Known rows, with every step that occurs
pusanar nifuv: [ -9   2 -28   2  20   1  -6  -7 -23   1   5  13  -8 -16   4  23  -1 -16
 -60 -30 -14 -19]
duze pamo: [ -1 -15 -27 -32  -9   8  -8  -3  38  -1  30   4  10  -4  19  31 -25  24
 -52 -33 -27   5]
sarutev pusanar nifuv: [ 18  19 -37  22  32 -20 -14 -26 -25  -6  11   9   1 -39   4  47 -30 -35
 -59 -32 -36 -12]
povopid dogutam mokoroz sarutev pusanar: [ 15  -5 -28  -1  12 -60 -37 -27  52 -13  18  22 -19 -47  20  40 -37 -55
 -49 -17 -30   2]
povopid dogutam: [-33 -27 -17  12 -18 -10 -25 -53   6 -11   3  17   7 -18 -26  -5 -20  -8
 -43 -11   8 -21]
mokoroz sarutev pusanar nifuv luvi: [ 29  60 -46  16  36 -10 -31 -26   1 -21  19  12 -34 -78  42  78  -1 -42
 -69 -16 -44  15]
sarutev mokoroz dogutam pusanar nifuv luvi: [-48  53 -49   4  61  63  -9  13 -44  35   0 -10 -13 -63  32  95 -33 -21
 -41  -1  23 -34]
dogutam mokoroz: [-38 -14   7 -33  15 -32  17   4  24   7   3  -3  -6   5  29  28  -8 -10
 -39 -19 -17   2]
dogutam mokoroz sarutev pusanar nifuv duze: [ 53  11 -28  -9  56 -32  13  -2  16 -21   1  14 -52 -72  50  79 -19 -69
 -49 -67 -26 -15]
povopid dogutam mokoroz: [-47 -32 -14 -10   2 -30  -1 -25  26   5  -9  15  -5 -10  -1  14 -28 -20
 -33  -7   2 -17]
povopid dogutam mokoroz sarutev pusanar nifuv: [ 29   6 -63  12  38 -45 -32 -13  21  -4   8  32 -35 -63  22  53 -36 -75
 -59 -26 -34 -15]
nifuv mokoroz: [-49 -31 -10   7  -9 -29 -15 -10  29  -4   1   7 -17 -29 -14  -5  14  18
 -33  -7 -22  28]
luvi nifuv mokoroz dogutam pusanar: [-88 -25 -24  27  46 -23  -3  10  18  35 -25  28 -35 -50  17  22  -7  -6
 -50 -30  37   3]
povopid dogutam pusanar nifuv mokoroz sarutev: [-16  -6 -72  61   9  -7 -50 -12  15  15 -16  34 -36 -58   1  10  -1 -59
 -60   1  -3 -18]
luvi nifuv: [-40 -30  -1 -14  24 -34  -4 -19  19 -24  -8  22  -4 -28   9  17   0  -8
 -59 -32  18  13]
pusanar dogutam povopid: [-47 -26 -30  29   8  17   6 -59 -13  -8  10   9 -31 -40  26  15 -39 -48
 -42 -59  24 -22]
luvi nifuv mokoroz dogutam: [-78 -46 -21  -2  40 -38  -7   8  33  13  -8  38 -53 -63  -6  10  10  24
 -46 -44  20  24]
luvi nifuv duze pamo: [ -1 -51 -20 -31  22  -3  25 -18  48 -34 -14  25 -20 -59  28  45 -26   8
 -45 -77  27   2]
luvi nifuv duze: [-25 -45  13 -11  26 -21  24 -36  14 -44 -30  20 -23 -55  12  26  -1 -11
 -44 -65  44  -5]
pusanar nifuv duze pamo: [ 30 -18 -47 -16  18  36  25  -9   6 -11  -2  15 -24 -47  21  51 -26  -1
 -45 -74  -2 -29]
pusanar dogutam: [-28 -15  -1   6   9   8 -20 -46 -10  -2  34  14 -18 -28   7  13 -19 -15
 -57 -39  11 -32]
sarutev mokoroz dogutam: [-27  -9  -8 -42  28  15 -27  14   0   4  35  -7  -2 -39  -8  47 -26  20
 -36 -30   9  -9]
povopid dogutam pusanar: [-42  -7 -19  41 -15   4 -20 -50  -8  10 -15   8  25  -5  -1   9 -36 -37
 -48   4  25 -41]
sarutev pusanar: [  2   9  -3  10   4 -34 -19 -38   2 -16  19  -2  17 -27   3  35 -32 -17
 -48 -23 -32   5]
mokoroz dogutam pusanar nifuv: [-32  28 -37  24  47  30   6   9 -50  54  -2  11 -14 -14  31  47 -22 -31
 -65 -41  17 -53]
mokoroz dogutam: [-38  -5   2 -19  17   2  -5  -5  -6  24  26   8 -17 -13   6  22  -7  18
 -50 -47   8 -16]
pusanar dogutam mokoroz: [-45 -20  -2 -16  29 -14   4 -20   9  15  23  11 -29 -20  31  28 -26 -30
 -45 -36   3 -29]

Rows
[-63 -24 -77  35  36  10  18   6 -11  30 -17  21 -72 -64   7  22 -11 -19
 -33 -61   2   3]  pusanar nifuv mokoroz dogutam povopid
[ -7  50 -43  29  35  -2  -3 -39 -27  -8   1   5 -13 -65  21  72 -21 -28
 -49 -10 -35   2]  sarutev pusanar nifuv luvi
[-39  -5 -87  52  49 -13   9 -10 -14  24 -11  19 -64 -88   7  44 -41 -36
 -32 -64 -23   9]  sarutev pusanar nifuv mokoroz dogutam povopid
[ 35  14 -15  17  19 -22 -59 -50  15 -19  59  18 -29 -66  27  40 -30 -52
 -73 -50 -21 -11]  mokoroz sarutev pusanar dogutam
[-28   3 -54  54  11  18 -15 -37 -37  22 -22  18  10 -19  -2  20 -34 -58
 -56  -5  20 -56]  povopid dogutam pusanar nifuv
[ 22  15  -7 -25  27 -62 -20   3  49 -11  29   2 -17 -33  49  57 -18 -45
 -54 -27 -49  19]  dogutam mokoroz sarutev pusanar
[ -10  -19  -60   55   16  -30  -38  -51   36  -22   26   22  -69 -101
   28   26  -35  -68  -43  -56  -20   25]  nifuv mokoroz sarutev pusanar dogutam povopid
[  4  -8 -47   7  18 -22 -40  17  29  -5  11  28 -54 -56   8  13  36 -19
 -63 -24 -36  21]  pusanar nifuv mokoroz sarutev
[ -7   0 -51  41  27 -35 -23 -13   0  -2  -1  17 -24 -67 -13  31 -17 -21
 -43 -18 -48  15]  sarutev pusanar nifuv mokoroz
[ -5  -5   2 -46  17 -41  -8  22  51  -3  22   5 -26  -9  47  32  11 -25
 -57 -24 -27  12]  dogutam mokoroz sarutev
[-18  -2  -9   5  40 -34  -7 -37   7   9  30  10 -21 -44  31  50 -58 -46
 -43 -38 -19 -22]  sarutev pusanar dogutam mokoroz
[-10 -21 -19 -22   3 -38 -26 -11  53  -6  11  21 -26 -23  21  18  -6 -37
 -51 -13  -8  -5]  povopid dogutam mokoroz sarutev
[-65 -51 -16   5  18 -52 -12  -6  42 -19 -22  29 -27 -55  -6   0  17   8
 -42 -19   7  39]  luvi nifuv mokoroz
[-45 -12 -49  12  37   0  -7  19 -10  37   5  28 -56 -52 -11  18   6  16
 -49 -41 -11  -8]  pusanar nifuv mokoroz dogutam
[-58  58 -44  31  50  49  18  -6 -49  53 -12   5 -28 -38  46  72 -13 -23
 -57 -17  18 -39]  mokoroz dogutam pusanar nifuv luvi
[-45   3 -46  47  23   2  -7   4 -15  29 -24  11 -16 -29   8  19  -2 -31
 -48  -3 -10 -12]  dogutam pusanar nifuv mokoroz
[-38  12 -10 -14  33  31 -21  14 -14  28  18 -16  17 -25  15  59 -41  -9
 -40 -17  25 -31]  sarutev mokoroz dogutam pusanar
[-53 -16 -67  73   7   2 -24 -26 -12  26 -34  27 -15 -45 -18   4 -21 -42
 -41   8   8 -29]  povopid dogutam pusanar nifuv mokoroz
[ 39  28 -40 -12  55 -48 -16  18  22   1  20  16 -33 -45  49  68 -17 -63
 -65 -34 -52   4]  dogutam mokoroz sarutev pusanar nifuv
[ 53  30 -39  10  32 -28 -41 -10   2 -16  30  16 -21 -55  24  53 -10 -51
 -78 -40 -44   1]  mokoroz sarutev pusanar nifuv
[-97 -57 -50  17  39 -29  20  -4  32   6 -30  31 -70 -76  14  12 -10  -8
 -32 -63  31  32]  luvi nifuv mokoroz dogutam povopid
[-22   6 -58  36  48 -23 -17   3 -11  30  10  24 -48 -75 -11  43 -23  -5
 -45 -41 -34   1]  sarutev pusanar nifuv mokoroz dogutam
[ 13  -2 -22  17   2 -57 -52 -12  56 -21  27  13 -29 -67   6  25   4 -17
 -50 -17 -53  45]  nifuv mokoroz sarutev pusanar
[ 13  54 -47  -7  57 -33  -7   2  20  -3  12  11 -48 -72  67  93  -9 -55
 -57 -12 -51  18]  dogutam mokoroz sarutev pusanar nifuv luvi
